Every row comes from one small tree of marks. Brackets hold a mark, then the marks that hang from it, in the order of their numbers. Every link used is in the known rows. Which tree was each row made from?
Known rows:
(k_795 k_266): [ 0.65 -3.31 -2.41  0.54 -1.47  0.23  0.37  2.35  1.86 -3.52 -1.97  0.69
  0.79  3.28  0.21  0.86 -3.31]
(k_468 (k_151 (k_556 k_795)) k_386): [ 5.27 -2.60 -2.64 -1.79 -2.12  0.46 -1.76  2.24  1.80 -5.16 -2.41 -3.46
  1.77  3.05  3.30  3.22 -2.80]
(k_266 k_795): [ 0.45 -1.86 -2.83  0.56 -0.90 -0.53 -0.01  1.40  1.66 -1.22 -1.23 -0.26
  0.76  2.89  0.47  0.12 -1.80]
(k_556 (k_151 (k_468 k_386))): [ 2.37 -2.22 -1.48 -1.64 -1.08  0.59 -3.00  1.64 -0.46 -3.47 -2.26 -2.57
  1.30  1.57  0.80  1.20 -1.42]
(k_556 (k_151 k_468) k_795): [ 1.51 -1.73 -2.44 -0.70 -1.26 -0.45 -2.02  2.52 -0.96 -1.89 -3.46 -1.27
  2.40  1.68  2.13  0.45 -1.09]
(k_556 (k_151 k_468) (k_795 k_266)): [ 0.78 -2.63 -2.28  0.45 -2.17 -0.25 -1.61  3.01 -0.54 -2.93 -3.29 -0.45
  2.23  2.29  1.88  0.45 -1.89]
(k_468 (k_151 (k_626 k_812)) k_386): [ 3.74 -3.14 -1.86 -1.85 -1.59  0.45 -1.55  1.75  1.09 -4.48 -2.53 -4.38
  2.27  3.14  2.03  2.81 -3.83]
(k_386 (k_468 (k_151 k_556 (k_626 k_812)))): [ 3.58 -2.01 -2.90 -3.77 -2.05  1.30  0.96  0.18  1.09 -5.16 -4.27 -3.65
  2.63  3.53  4.62  3.36 -3.55]
(k_452 (k_468 k_386)): [ 2.71 -3.09 -0.88 -1.14 -1.53  0.90 -1.72  2.60  1.43 -4.41 -1.84 -2.38
 -0.81  2.54  0.34  3.12 -1.95]
(k_452 (k_468 k_151)): [ 1.98 -3.50 -1.41 -2.42 -0.49  1.57 -0.81  0.81  1.44 -3.85 -1.23 -1.15
  0.90  2.85  1.89  3.21 -1.81]
(k_468 (k_151 k_556 (k_626 k_812)) k_386): [ 4.38 -2.71 -2.39 -3.03 -2.17  0.92 -0.81  1.73  2.05 -5.81 -3.05 -5.19
  2.02  3.91  3.76  4.01 -3.96]
(k_556 (k_151 k_626) k_795): [ 2.19 -2.84 -1.50 -1.32 -1.04 -0.53 -0.91  3.67 -0.80 -0.61 -3.39 -1.74
  2.50  1.84  2.12  0.86 -1.94]
(k_151 (k_468 k_386) (k_556 (k_795 k_266)) k_626): [ 3.05 -2.25 -2.31 -0.31 -4.34 -0.29 -1.44  3.02  1.66 -4.60 -4.99 -5.19
 -0.03  3.69  4.07  2.52 -2.55]
(k_452 (k_468 (k_151 k_556 k_626))): [ 2.60 -3.41 -1.31 -4.29 -1.54  2.00  0.29  0.88  2.10 -3.99 -2.66 -3.65
  0.36  3.68  4.39  4.64 -1.97]
(k_468 (k_151 k_556) k_386): [ 4.55 -2.89 -2.38 -2.74 -1.30  1.38 -1.23  0.99  2.37 -5.57 -1.44 -3.07
  1.26  3.24  2.42  3.36 -2.99]
(k_151 k_468 k_556 (k_626 k_812)): [ 1.06 -0.97 -3.57 -2.20 -2.68 -0.08  0.41  1.51  1.55 -4.38 -5.20 -4.34
  1.15  4.14  4.43  2.49 -2.98]
(k_452 k_468): [ 0.97 -2.82 -1.58 -1.26 -0.99  0.85 -0.29  2.20  1.35 -3.24 -2.07 -0.77
 -0.24  2.81  1.01  2.63 -1.71]
(k_556 k_151 (k_795 k_266)): [ 1.58 -3.44 -1.96  0.56 -1.58 -0.20 -0.70  4.07 -0.02 -2.67 -2.38  0.68
  2.57  2.32  0.91  0.56 -2.74]
(k_151 k_556 k_626): [ 1.89 -2.28 -2.51 -2.53 -1.66  0.38  0.99  1.81  2.01 -2.77 -3.56 -2.67
  0.48  3.54  3.08  2.30 -2.68]
(k_452 (k_468 k_151 k_386)): [ 3.66 -3.80 -0.75 -2.26 -0.99  1.72 -2.23  1.34  1.39 -4.88 -1.05 -2.83
  0.29  2.56  1.26  3.89 -2.01]

Write each row's tree:
[ 2.28 -2.04 -1.63 -1.25 -2.20 -0.13 -2.13  1.21  0.77 -2.67 -3.59 -4.70
 -0.05  2.52  1.80  1.61 -1.90]
(k_151 (k_468 k_386) k_626)
[ 4.57 -3.19 -1.73 -3.53 -1.75  1.27 -1.03  1.01  2.06 -4.42 -2.43 -4.79
  1.03  3.37  3.35  3.55 -2.99]
(k_468 (k_151 k_556 k_626) k_386)
[ 2.24 -2.00 -1.41 -1.77 -1.93  0.11 -2.51  2.46 -0.68 -3.75 -3.93 -4.70
  2.10  2.27  2.07  1.83 -2.52]
(k_556 (k_151 (k_468 k_386) (k_626 k_812)))
[ 1.15 -1.36 -2.84 -2.65 -2.32  0.25  0.26  0.75  1.61 -2.87 -4.41 -3.96
  0.13  3.57  4.05  2.18 -1.84]
(k_151 k_468 k_556 k_626)
[ 4.27 -1.76 -3.16 -2.78 -2.81  0.38  0.50  1.53  0.72 -4.71 -5.28 -4.04
  3.18  3.56  5.50  3.16 -3.34]
(k_386 (k_468 (k_151 (k_556 k_795) (k_626 k_812))))
[ 4.41 -2.19 -2.52 -3.21 -2.36  0.63  0.17  0.78  0.79 -3.23 -4.56 -3.58
  2.16  2.87  4.98  2.90 -2.34]
(k_386 (k_468 (k_151 (k_556 k_795) k_626)))
[ 3.18 -1.90 -1.77 -0.59 -1.83 -0.34 -3.49  2.94 -0.89 -3.05 -3.17 -3.04
  1.96  1.42  1.57  1.16 -1.29]
(k_556 (k_151 (k_468 k_386)) k_795)
[ 3.04 -3.27 -3.15 -0.82 -2.31  0.53  0.18  2.25  2.28 -4.90 -2.56 -1.15
  2.05  3.97  3.67  2.61 -3.36]
(k_468 (k_151 (k_556 (k_795 k_266))))
[ 4.31 -3.35 -1.24 -3.43 -1.76  2.19 -1.50  1.23  2.30 -6.31 -1.55 -3.68
 -0.13  3.27  2.94  5.09 -2.23]
(k_452 (k_468 (k_151 k_556) k_386))
[ 3.63 -2.48 -2.12 -4.29 -1.54  1.64  0.63 -0.48  1.23 -3.69 -3.58 -3.13
  1.69  3.06  4.08  2.98 -2.42]
(k_386 (k_468 (k_151 k_556 k_626)))
[ 2.10 -1.56 -2.33 -0.82 -2.60 -0.47 -1.97  1.93  0.68 -4.21 -4.32 -5.17
  0.98  3.14  2.25  1.95 -2.95]
(k_151 (k_468 k_386) (k_626 k_812))
[ 3.78 -2.82 -2.92 -1.29 -2.77  0.99  0.36  1.32  1.46 -5.43 -3.49 -1.18
  2.13  3.37  3.83  2.61 -3.10]
(k_386 (k_468 (k_151 (k_556 (k_795 k_266)))))
[ 3.07 -2.93 -1.65 -3.11 -0.88  1.15 -0.12 -0.48  0.35 -2.32 -3.07 -2.33
  1.91  2.28  2.45  1.87 -2.24]
(k_386 (k_468 (k_151 k_626)))
[ 3.81 -3.08 -2.40 -2.05 -3.14  0.92  0.61  1.35  1.19 -4.25 -4.40 -2.88
  1.94  3.52  4.77  2.76 -3.11]
(k_386 (k_468 (k_151 (k_556 (k_795 k_266)) k_626)))
[ 3.67 -4.07 -0.17 -3.00 -1.44  1.65 -1.99  1.33  1.17 -3.75 -1.83 -4.46
  0.11  2.65  2.13  4.11 -2.01]
(k_452 (k_468 (k_151 k_626) k_386))
[ 2.88 -1.40 -2.78 -1.77 -2.46  0.47 -1.62  1.15  1.89 -5.11 -3.35 -3.92
 -0.13  3.10  2.60  2.46 -1.94]
(k_151 (k_468 k_386) k_556)
[ 3.65 -2.20 -2.81 -3.49 -1.25  1.72  0.43 -0.58  1.45 -4.77 -2.78 -1.60
  1.80  2.93  3.30  2.88 -2.49]
(k_386 (k_468 (k_151 k_556)))
[ 3.04 -2.04 -2.97  0.41 -4.09 -0.32 -1.66  3.01  1.92 -5.78 -4.09 -3.57
  0.17  3.62  3.11  2.31 -2.60]
(k_151 (k_468 k_386) (k_556 (k_795 k_266)))
[ 3.45 -2.24 -3.32 -2.13 -2.32 -0.14  0.29  2.57  1.56 -4.26 -4.30 -3.95
  3.06  4.11  5.26  3.21 -3.64]
(k_468 (k_151 (k_556 k_795) (k_626 k_812)))
[ 5.23 -2.41 -2.65 -1.98 -3.02 -0.02 -1.14  2.99  1.58 -5.32 -3.96 -5.54
  2.55  3.81  4.61  3.82 -3.84]
(k_468 (k_151 (k_556 k_795) (k_626 k_812)) k_386)
[ 4.20 -3.16 -1.38 -3.66 -2.52  1.72 -0.89  2.07  1.94 -6.55 -3.09 -5.77
  0.68  4.00  4.24  5.59 -3.27]
(k_452 (k_468 (k_151 k_556 (k_626 k_812)) k_386))
[ 2.95 -3.24 -3.16 -1.03 -3.18  0.12  0.77  3.07  1.99 -5.24 -4.08 -3.15
  2.89  4.62  4.99  3.19 -4.45]
(k_468 (k_151 (k_556 (k_795 k_266)) (k_626 k_812)))
[ 2.05 -2.87 -2.62 -0.34 -3.25 -0.37  0.91  3.75  2.02 -3.30 -4.29 -2.32
  0.79  4.01  3.58  1.97 -3.27]
(k_151 (k_556 (k_795 k_266)) k_626)
[ 3.67 -1.11 -3.12 -0.86 -3.23 -0.50 -2.11  2.49  1.47 -4.75 -4.26 -4.33
  0.38  3.04  3.43  2.34 -1.86]
(k_151 (k_468 k_386) (k_556 k_795))
[ 1.51 -1.96 -1.81 -1.48 -1.52 -0.69 -1.63  2.50 -1.15 -0.81 -4.32 -2.95
  2.25  1.84  3.10  0.63 -1.13]
(k_556 (k_151 k_468 k_626) k_795)
